Each row comes from the steps of one walk. Every step used is in the known rows, and no mark comes twice. Write the walk behind each row, first mark first.
Known rows
M, S, P: [-18  19  -5   1  -3   1  -3 -22  -7 -11   8  -7   3   6   5  14   3   3
   6  -5 -25  -6   7   9  12 -14   6   5   2  -7  10  -1  -6   5 -12  -3
  -7   0 -16  -1  -5   9   3  -9 -15   3  -6  -5  30   1  -6 -18  -1  -3
  17 -12 -15   8  20  -9   1  -2  -2   2 -15  13 -12]
A, J, E: [-10  20   6 -11  16  16   5 -17  -6  24   9 -13   6  10   7  10  -2  -5
  16  -5 -23 -35   0  -9  17   1   1   7 -11 -31 -19   4 -18  -4 -15   1
  -1  17 -25 -23  -3  24   0  -2  -4   7 -10   8  23  16  -5 -15 -16 -29
  -7  -5 -16   4  16  -4  -4  22   3  11 -27  -4  12]
G, N, M: [  0  22  -4 -10  24  -8 -10 -13  -1  30   4  -4   4  14  15  -2  -1  -3
  -3  -5 -27 -27  10   3  20  -7  -3  13  17 -14  -2  -4  -6  -6 -10  -6
  -2   8 -26   9  -9  15  -3  -9 -11   6 -16   0  10 -12 -14  -5  -3 -11
   7  -8 -15  -8  22  -8  -8  16  16  13   3  -5   3]
S, U, A, G, N, M: [  0  13  -5   5   9   5   4 -17  -7  35  12  -5   8  10 -21   6 -10  -6
   5 -16 -35 -18  10  -8  19 -10   0   6  -2  -6  -5   4 -22   3  -6   2
  -3  14 -22 -15  11  14  -4 -11 -14  -5 -11  15 -11  -2  -8 -19  -4 -23
 -12   9 -13  -7  14  -1  -5   3   5   4   3   8   6]
A, M, S, G, N, P: [-26  15  -7 -15  31  -1 -11 -20  -2   4  12  -2  -4  14  12  -1  -2   0
   2  -7 -28 -17   8   4  19  -9  12  17  19  -6  -1   4  -4   1 -12  -3
  -4  12 -19  -5   2   7  -2  -3 -24  -6  -1   0  20  -6  -5 -10 -17  -6
  12 -11 -16  -5  15 -10   7  15  -7  30  -3  16  -5]
G, N, M, S, U: [ -8  18  -9  -6  20  -4 -17 -16  -4  18   7  -4   2   9   3   5 -11  -4
   2  -7 -30 -16  10   6  17 -13   1  15  10  -9   6   2  -7  -9 -13  -6
  -1   8 -21   2  -7   6  -7 -11 -16   1  -7  -1  10 -11 -12 -10  -2  -2
   9  -6 -15 -10  23 -11 -11  10   9  16   5   1  -3]
A, G, N, M, S: [-13  23  -5 -13  34  -7  -1 -17  -4  23  15  -2   4  12   7  -7   0  -1
  -3  -8 -27 -23  -1 -12  20 -12 -12  13  10 -20  -3  -7 -10  23 -11 -15
   1   7 -26   3  -1  16  -3   9 -25   6 -21   3  13 -17 -11 -10 -15 -11
   5  11 -15  -6  21 -16   6  11   8   8   0   6   1]
P, N, M: [ -3  23   8  -6  37  10  -1 -15  -7  22  -8   2  -1  14   0 -19  12   3
   1  -8 -22 -18   8   0  20 -12   3  15   9 -18   6  -5  -1   9 -10   4
  -2   9 -28  15  -8  11  -3  -3  -4  14 -21 -13  10  -4 -10  -6  -1  -2
  26  -8 -13  -9  19  -8  -9  18  13  22   1  -7  -6]
P, N, M, S: [-15  22   2  -7  39   8  -6 -19 -11   8  -7   1  -3  10   0 -20   8   3
   3  -7 -23 -10   7   3  18 -15  -2  16   7 -18  10  -5   4   1 -12  -2
  -3   4 -24  13 -10   8  -5   1 -10  11 -19 -17  17  -6 -10  -9  -3   4
  33  -7 -13 -10  22 -14  -9  14   6  27   2  -6 -10]
G, A, M, S, P, N: [ -6  19  -6 -17  29  10 -14 -20  -8  14   8  -6   0  15   6 -11  18  -9
  12  -3 -29 -24  -1   5   2  -9  -3  18  -1   1  11   2  -3   5   0  -1
  -3  10 -25  -5 -10  14  -1 -14  -7   2  -1  -4  13  -9 -12 -15   0  -8
  15  -2 -15  -4  15  -1   2   8  -3  48  -6   8   3]
A, U, N: [-19  20   0  -3  12 -14  16 -10  -7  25  10   1  -6  10   0  -7  25   0
  -2   0 -16 -29  16  12  20 -11 -13  -7   5 -16 -12   0 -19 -30  -7  -2
  -4  13 -23   3  14  22   4  -9  -8   3   9  19  19  11  -5 -32 -17 -12
  -2   5 -16   4   7  -6  -3  17   7  11 -22   9   6]
N, M, S: [-14  18  -4  -1   8   3 -19 -17  -4   7   0  -2  -7   5  -5  -9   1   4
   3  -6 -26  -8   8  19  27 -14  -4   8   8 -20  10  -9  -6  -6 -11   3
  -7   9 -22   7  -9  15  -3   5 -12   6 -21  -7  20  -7  -7  -4  -6  -5
  19 -10 -12  -5  24 -14  -5   8   2   9   6   1  -4]
A, U: [-24  20   3   1  -9  -1  10 -11  -5  24  13  -3  -5  11  -1  -4  24   2
   0  -2 -27 -24  12  13  25  -5 -15  -3   6 -21  -9   0 -18 -34 -12  -2
  -5  17 -21   3  12  23   8 -14   1   2   2   7   8   9  -4 -35 -11 -18
   1   3 -15  11  14  -4  -7  11   7  12 -19  12   2]
G, N, P: [ -7  20  -4 -10  22 -18   1 -11   5  17   6 -10   7  15  30   4  -3   0
  -8  -6 -22 -25   9  -6  12  -9   3   7  29  -8  -3   2   1   2  -9 -11
  -2  -1 -23   4  -4   5   1  -4 -15   0   0  -2  16 -10  -9  -5  -4 -10
   6  -9 -18  -2  20  -6   1  17  16  32 -11   4   3]
S, M: [  1  17   5   2  18  11   2 -18   3   9  13  -2  -1  15   2   1   3  -3
  18 -15 -32 -19  12  17  21  -9  10   4   6 -14  -2   3 -15  -1  -7   2
  -9  20 -25   2  -3  28   1 -29   2   0  -9   1  15   7  -5 -10   3 -14
  11 -24 -12   5  12  -7  -7  11  -3   3 -10   3 -12]
U, N: [ -6  19   2  -9  31 -13  11 -11  -5  22   6  -2   1  11   2  -1  10  -3
  -2  -1 -10 -31  17   2  19 -14  -9  -5   9 -12 -18  -7 -15   6  -4   2
  -6   5 -27  -2   1  21   4   0 -10   6   7  18  28  10  -5 -14  -7 -10
   3 -16 -16   1   8  -5   1  12   3   9 -19   7   6]
S, U: [ -3  13   5   9  -8  18   7 -16  -2  25  12  -7   5  11 -19  18  -9  -2
   7 -11 -29 -17  10   4  23  -8   5   0   4 -13  -8   5 -21  -8 -15   8
  -5  18 -20  -9   6  12   3 -23   3   0   2   8   2  11  -3 -19   3 -19
  -1 -11 -13  13  15   0 -15   5   2  13 -10  15  -3]
M, S, U: [-21  14  -3   2   2  11  -1 -20  -5   1  11  -7   2   6 -14  14 -10  -3
   8  -8 -27  -4   9   9  19 -15   0   2  -1 -15  -1   4 -15  -9 -17   1
  -6   7 -17  -7   4   7   1 -10  -8  -2   8   1  18  11  -3 -24  -1  -5
  11 -11 -14   8  17  -8  -9   0 -10  17 -10  15  -9]
J, A, U, S: [-12  14  -1  -1   5   8   8 -14  -7   2   9 -19  -3   5  -4 -15  27 -12
  -2  -4 -32 -26   7  17  23  -5  -1  -7  -8 -27  -8  -4 -22   2 -12  -5
  -1  17 -22  -8   1  21   7   8  -7  -2  -3  10   4  14  -5 -36 -12 -17
  -5  -2 -17  13  14  -6  -1   5 -24  19 -25   4   1]
A, M: [ -8  15   4 -12  15   2  -6 -13   1  29   9   1  -7  16  -5  -5  14   0
   5  -3 -25 -29   6   9  29  -3   7   9   6 -18 -13  -5 -13 -14 -14   5
  -5  28 -24  -7  -1  24   7  -6   3   5 -11   7  19  -5  -4 -19 -12 -19
   6 -18 -10   6  13  -3   6  12  -2  17  -7   9  10]
J, A, M, S: [-14   8  -3 -13  14  11 -16 -20  -4   2   7 -12  -2   8 -10 -11  14  -9
   5  -3 -34 -26   2   8  24  -7   7   7  -7 -22 -14  -3 -11  -6 -18  -4
  -3  23 -23 -11 -10  17   6   9  -7  -2 -10   4  20   6  -5 -24 -13 -12
  -3 -15 -14   6  16  -8   4   4 -20  17 -15   4   4]
A, M, S, P, N: [-14  16  -2 -14  23   5  -9 -22  -8   3   4   3  -4  12   0  -4  16   2
   6  -2 -26 -15   4   6  17 -12  19  21  -1  -3  12   4  -2 -11 -13   0
  -4  19 -19  -3  -4   9   1  -8 -11   5 -10  -4  28  -9  -7 -19 -12   0
  22 -10 -12  -3  16  -8   7  10  -3  19 -13  10  -7]
U, A: [ -7  16  -1  -2  -1  -3   1 -13  -5  16   8  -7   4  16  -1  -1  10  -5
   4 -10 -25 -20  14   6  17  -7 -12  -3   1 -11 -18  -6 -16   2  -4   6
  -9   2 -24  -8   4  25   8   2  -2  -3  -3  12  12  12  -7 -25   4 -23
  -2 -13 -12  -3  13   2   1  -6  -8   7 -12   3   7]
P, N, M, S, G, A, J: [-20  25   0 -13  40  21  -7 -24 -16  13  -8  -7   1  16   2 -18  -3  -4
  16 -11 -27 -14   3  -1  10 -12  -8  22   7 -16  14  -1   0  22  -6   1
   0   0 -24   1  -9  11 -11  -7 -12   9  -8 -16   8   4 -14  -1  -3   0
  23   6 -17 -15  18 -10 -11  21   2  35   9  -5 -10]

Which walk is each row?
[-26  14  -2 -11  25  11  -9 -21  -5   0  12   0  -5  14  -4   0   0  -2
   8  -7 -27 -16   8   9  25  -7   5  13   6 -13  -7  -3 -12   0 -14   4
  -6  16 -20  -6   4  16   2  -5 -15   1  -1   4  20   3  -4 -15 -14  -8
   9 -14 -14   1  14  -8   3   8 -15  17  -4  17  -5] | A, M, S, G
[-21  18  -4   2   9  12 -13 -21  -8  -1   0  -4  -3   8  -3  -3 -11   4
  10 -13 -28  -5   7  16  28 -12  -1   8  10 -16   8  -7 -10  20 -10   6
  -7   4 -21   8  -4  13  -6  -6 -20   3 -14  -7  13   0  -7   1  -5  -6
  18  -7 -14  -4  21 -12 -10   9  -4   3  14   6 -14] | N, M, S, G
[ -6  21 -12  -2  10  -5  -8 -15 -12  20   7  -8  -5   4   1 -10  20  -7
  10  -3 -25 -23   6  18   2 -15 -19   3   2  -1  15   1 -15  -7   6  -1
  -4   3 -23   0   0  19  -4 -16 -15  -3   5  11  10   2 -12 -16  -6 -13
   2  15 -18  -6  13  -1  -7  14   6  29  -2   8   2] | G, A, U, N, M, S, P
[-12  21  -8 -13  24  -9 -19 -15  -4  14   4  -3   2  10  16  -1  -3  -2
  -3  -4 -25 -18   9   5  18 -13  -6  15  15 -15   3  -6  -3  -6 -10  -7
  -2   4 -23  10 -10  12  -4   0 -15   4 -13  -3  16 -12 -14 -10  -3  -1
  13  -9 -15 -10  23 -13  -6  11  10  16   3  -4   1] | G, N, M, S
[  3  24  -6  -4  16   4   3 -15 -13  19   3 -11  -6  10   7 -18  28  -9
   7  -5 -29 -24   4  18   2  -8 -15   6  -1  -5  26  -2 -12   2   7   1
  -1   4 -24   1   1  16  -3 -14 -10   3  -5  -1  -3  -7 -12 -20  -1 -13
  15  11 -16  -3  17  -1  -8  15  -3  49  -6   0  -2] | G, A, U, S, P, N, M
[-20  13  -7  -9  13   1  -8 -20 -10   3  11  -4  -5  16  -8  -4   7  -4
   9 -11 -30 -15  15  11  20  -7  -1   8   1  -4 -13  -2 -15   1  -6   8
  -8  10 -21 -17  10  21   4   1 -14  -8   1  11  14   4  -6 -25  -8 -15
   1 -13 -12  -7  10  -2   6  -4 -22  11  -4  10   2] | U, A, M, S, G
[ -1  19  -7  -3  21 -12  -6 -17  -9   9  -2  -1  -4   1  -2  -7   7   3
   3  -3 -16 -15  13  15  18 -20  10   2   5  -5  14  -4  -9  11  -2   4
  -7   4 -21   3  -8  10  -6   0 -24   5 -14   9  30  -3  -8  -3 -12  -2
  13  -7 -15  -8  15 -12   0  12   7  -1  -3   0  -3] | U, N, M, S, P
[-20  22   3  -5  42  18  -3 -21 -11   1  -5   1   0  14   1 -16   1   2
   6 -11 -24  -7   8   1  18 -15   1  16   9 -15  12  -2   0  24 -11   2
  -4   0 -24  11  -3   5  -7  -5 -17  11  -9 -17  12  -4 -10  -4  -3   6
  33  -5 -16 -10  19 -11 -11  15   1  20   9  -1 -18] | P, N, M, S, G
[-17  11  -3  -7  14  10 -14 -19  -2  15  12   1  -8  12 -17   2   2  -2
   8  -3 -30 -18   8  13  25  -9  14  13   1 -12  -4   5 -13 -22 -19   6
  -4  27 -18 -13   3  13   0  -9  -5  -1  -2   8  19  -1  -2 -23 -13 -10
   8 -13 -11   3  15  -7   2   7 -11  20  -8  15  -1] | A, M, S, U
[  8  20   6   3  14   9   4 -21  -9  17  -7  -1   5  10   3  -1   7   7
   5 -10 -27 -14   5  -1  12 -13  18  16   2  -2  25   0   1  10  -7   3
  -4   9 -21   6 -11   5  -2 -21 -12  12 -22 -12  11  -8 -10  -4   0  -4
  25  -3 -15  -1  20  -3  -6  12  20   4  -1  -2 -14] | S, P, N, M
[  2   7  -1   3   0  12   0 -16  -4  31  10  -3  -1  13 -28   6   0  -4
  10 -13 -33 -19  15   7  22  -6   8   5  -5  -3 -12   6 -24 -21 -10  13
  -6  24 -20 -23  11  17   2 -15   2  -9  -2  18  -1  10  -3 -26  -3 -23
  -9  -9 -11   1   9   4  -5   1  -9   9  -6  12   6] | S, U, A, M
[-14  20 -10 -10  26 -14  -5 -18  -6  18  12  -4   3  14   3  -9   8  -5
  -1 -12 -28 -19   7  -5  15 -12 -17   7   1 -10  -6  -7 -12  22  -3  -8
  -3   1 -25  -8   4  20  -1  14 -24  -3 -18  13   9  -9 -12 -20  -9 -17
  -5   9 -13 -15  16  -9  11  -3  -4   7   0   2   6] | U, A, G, N, M, S
[ -8  15   1  -1   9  12  14 -19 -13   2   2 -16   0   7   0 -12  28  -9
  -3  -6 -33 -23   6   9  13  -9  11   1  -9 -18   7   0 -14   5 -12  -8
   1  14 -22  -8  -1  12   4  -2 -12   2  -4   2   5   9  -7 -34 -10  -9
   7   2 -18   8  14  -5  -2   8 -18  20 -25   1  -9] | J, A, U, S, P, N
[-16  15  -7   1  14  -5   2 -18  -4   1   6  -7  -1   4  -8   9  -7   2
   4  -5 -18  -7  14   9  15 -21  11  -1   9  -4   6   7  -8  -1 -11   1
  -7   1 -16  -9   5  -1  -4  -1 -19  -5  10   4  25   6  -2 -14  -7  -1
   8  -8 -16   0  14 -10  -2  10  -6  25 -14  15  -8] | M, S, U, N, P
[-12  11  -6 -10  21  -6 -10 -18  -1  14   7   0  -9   7 -13  -1   5   1
   6  -3 -21 -17  11  13  22 -15  23  10   8  -5   3   7  -9 -19 -12   4
  -6  21 -17 -14   5   4  -3  -3 -15  -6   0   9  26  -5  -1 -14 -18  -6
   7 -11 -13  -3  11 -10   7  18  -9  31 -10  15   0] | A, M, S, U, N, P
[-11  21  -5 -12  23 -11   8 -15  -6  25  17  -6   9  18   9  -1   8  -8
  -2 -12 -26 -28   8 -15  12  -7 -20   3   4 -10 -20  -5 -17  24  -4  -9
  -2   0 -27 -13  10  24   5   7 -16  -1  -8  19   6  -2 -11 -28  -6 -24
 -12   6 -14  -7  13  -3  11  -5   0   7 -12   6  10] | U, A, G, N
[-11  22   0   0   8   3  15 -14  -5   8  13  -3 -14   7   2  -9  27  -4
   6  -8 -29 -20  17  29  20  -7   1  -4   1 -16   8  -1 -23 -18  -5   0
  -5  17 -20  -2  15  28   3 -14  -5  -2   1   9   8   3  -3 -34 -11 -14
  11  -7 -13   4  11 -12  -3  18 -19  18 -23   6 -10] | A, U, S, M
[-12  17   1  -8  24  21   1 -20  -6  15  14 -10   6  20   3   5  -8 -10
  17 -12 -31 -29   4   1  15  -2 -12   5  11  -8 -14  -2 -21  25  -1   7
  -5   8 -26  -7   3  22   0 -22 -10  -2  12   8  -2  10  -8  -6   0 -23
   3  -6 -17   5   9   6  -8  12  -8  33   6  17   0] | S, G, A, M
[-18  22   0  -1   3  -5  18 -11  -7  12  10  -7 -13   7   2  -6  27  -2
  -5  -2 -24 -21  14  21  22  -5 -11  -6   2 -18  -2  -4 -20 -14  -8  -1
  -3  11 -20  -2  15  24   7   0  -5   2   5   9   9   3  -3 -37 -13 -16
  11  -1 -14   9  13  -9   0  12 -15  24 -26   9  -3] | A, U, S
[ -3  18  -5   5  -1   1 -14 -20  -6   4  -2  -2  -5   2  -4   1   3   7
   7  -8 -30  -5   5  17  21 -16  11  10   4 -10  24  -6  -4   2  -8   5
  -7   9 -19   6 -11  11  -4  -4 -18   4 -26  -8  21 -11  -8  -1  -3  -4
  21  -6 -13  -2  25 -12  -5   6   5  -2   7   2 -11] | N, M, S, P
[-23  19  -1   1   7  19  10 -18 -11  13  18 -13   6  17   6   5  -3  -9
  14 -13 -31 -22   8   3   9  -4 -26  -2  11 -11 -10  -1 -24  12  -2   3
  -6   0 -24  -3  12  22   0 -28 -13  -2  17   7 -11  16  -9 -17   1 -21
  -1   6 -19   8  12   5 -15  12  -2  27  -2  19  -5] | S, G, A, U
[  4  20   0   2   3  -1  14 -18  -7  -1   3 -11  -1   7   9  12  10  -3
  -3  -6 -23 -14   9  14  15  -9  16  -2  -1  -7  14  -9 -14  28  -1   2
  -5   2 -19  -7  -1  15   6  -1 -14   6  -5   6  17  -5  -4 -13  -1 -13
  18 -17 -14  10  16  -7   5   2 -16  11 -24   7 -11] | U, S, P
[ -8  21  -6  -6  15  -8   4  -9  -5  25   9 -10  -3  10   7 -12  24  -8
   3  -2 -19 -32   7  12   5 -11 -24  -5  14  -6   1   1 -15  -9   6  -2
  -4   2 -25  -1   6  18   0 -11  -9  -4  14  11   7   3  -9 -18  -6 -21
  -3  10 -18  -1  10   0  -4  21   9  48 -13  10   9] | G, A, U, N, P
[-14  21   0 -10  44  16  -6 -21 -12   7  -5  -3   2  14   5 -17   2  -3
  10 -10 -26 -10   5  -3   9 -14 -11  16  10 -11  14  -2   1  26  -5   1
  -3  -4 -26  10  -9   7  -9  -8 -16   9  -6 -15   5  -5 -13  -1   2   3
  30  -1 -16 -11  19  -7 -14  15   1  33  10  -3 -16] | P, N, M, S, G, A
[-10  10  -8   1   1   1  -5 -19 -14   5   1 -10  -3   0 -12 -13  23  -4
   3  -6 -31 -23   8  16  20 -16   9   2 -10 -12   9   2 -17  -8 -11  -5
  -2  16 -19  -5  -6  12  -2  -2 -24  -3  -7   9  15  12  -7 -26 -17  -6
  -7   7 -18   1  13  -8  -3  10  -5  -5 -13   1  -2] | J, A, U, N, M, S, P
[-17  19  -7   0   9  15 -15 -20 -10   0   2  -9  -3   8   0  -5 -10  -2
  13 -12 -30  -8   4  16  19 -13 -11   7  10 -14  12  -8 -11  21  -2   5
  -7   2 -23   6  -6  15  -7  -8 -20   0  -9  -6   6   0 -10   2   0  -9
  15  -4 -15  -6  22  -8 -12   8  -3  19  18   7  -9] | N, M, S, G, A
[-17  14  -7  -3  15   1   0 -19  -9   2   9  -3   1   5 -14  10  -5  -4
   5  -5 -20  -9  14   9  14 -19   1  -1   1  -8  -5   5 -16 -12 -12   0
  -6   2 -18  -8   4   7  -2  -5 -15  -1  14   9  23  10  -4 -21  -5  -1
   6 -10 -16  -1  13 -10  -6   5 -10  16 -16  15  -6] | M, S, U, N
[-33  20  -8  -3   8  14  -2 -22 -12 -11  14 -12   2  12   7   4  -3  -7
  11  -9 -29 -12   6   7  10 -10 -21   1   7 -11  -1   2 -17  12  -5  -2
  -6  -8 -21  -2   8  16  -2 -14 -20  -3  17   0   8  13  -8 -20  -1  -8
   9   4 -19   3  15  -5 -10   4 -14  25  -6  19  -9] | M, S, G, A, U
[ -6  20 -10  -8  20 -11 -18 -19  -4  10   2  -5   3  10  18   4  -3   0
  -1  -5 -29 -16   7  10  13 -14   6  17  13  -5  13  -3  -1   4  -9  -9
  -2   2 -20   7 -13   6  -5  -8 -20   5 -17  -5  18 -13 -15  -6  -4  -2
  13  -4 -16 -10  24 -10  -6   9  15  10   3  -2  -6] | G, N, M, S, P
[ -5  20 -12  -6  17 -13  -4 -21 -10  13  12  -5   6  10   5  -1   5  -3
   1 -14 -30 -17   6  -5  10 -13  -6  10  -2  -1   5  -4 -10  26  -1  -9
  -3   1 -23 -11   4  16  -1   6 -29  -4 -18  13  10 -14 -12 -19  -8 -16
  -5  12 -14 -14  17  -7  11  -4   1  -4   0   4   0] | U, A, G, N, M, S, P
[-22  15 -10  -5  12  -1  -1 -23  -7   4  15  -8   7  10  -8   9  -7  -7
   4 -12 -29 -11   9  -5  12 -15  -9   5  -2  -6  -6   5 -17   5 -11  -7
  -3   2 -18 -15   9   8  -2  -1 -20  -7   5  10   9   1  -7 -29  -5  -8
  -3   3 -15  -4  16  -9  -1  -6 -11  14 -11  14  -4] | M, S, U, A, G, N
[-15  18  -5  -4  32  -6  -2 -17  -9   6   0   0  -3   6  -4  -6  -1   0
   6  -8 -16 -16  16  12  22 -19   1   1  11 -11   0  -6 -12  19  -2   5
  -7  -2 -23   4  -2  13  -6   3 -27   5  -1  10  23   3  -8   1 -12  -2
  11 -10 -17 -10  11 -11  -4  15  -2   5   3   4  -7] | U, N, M, S, G
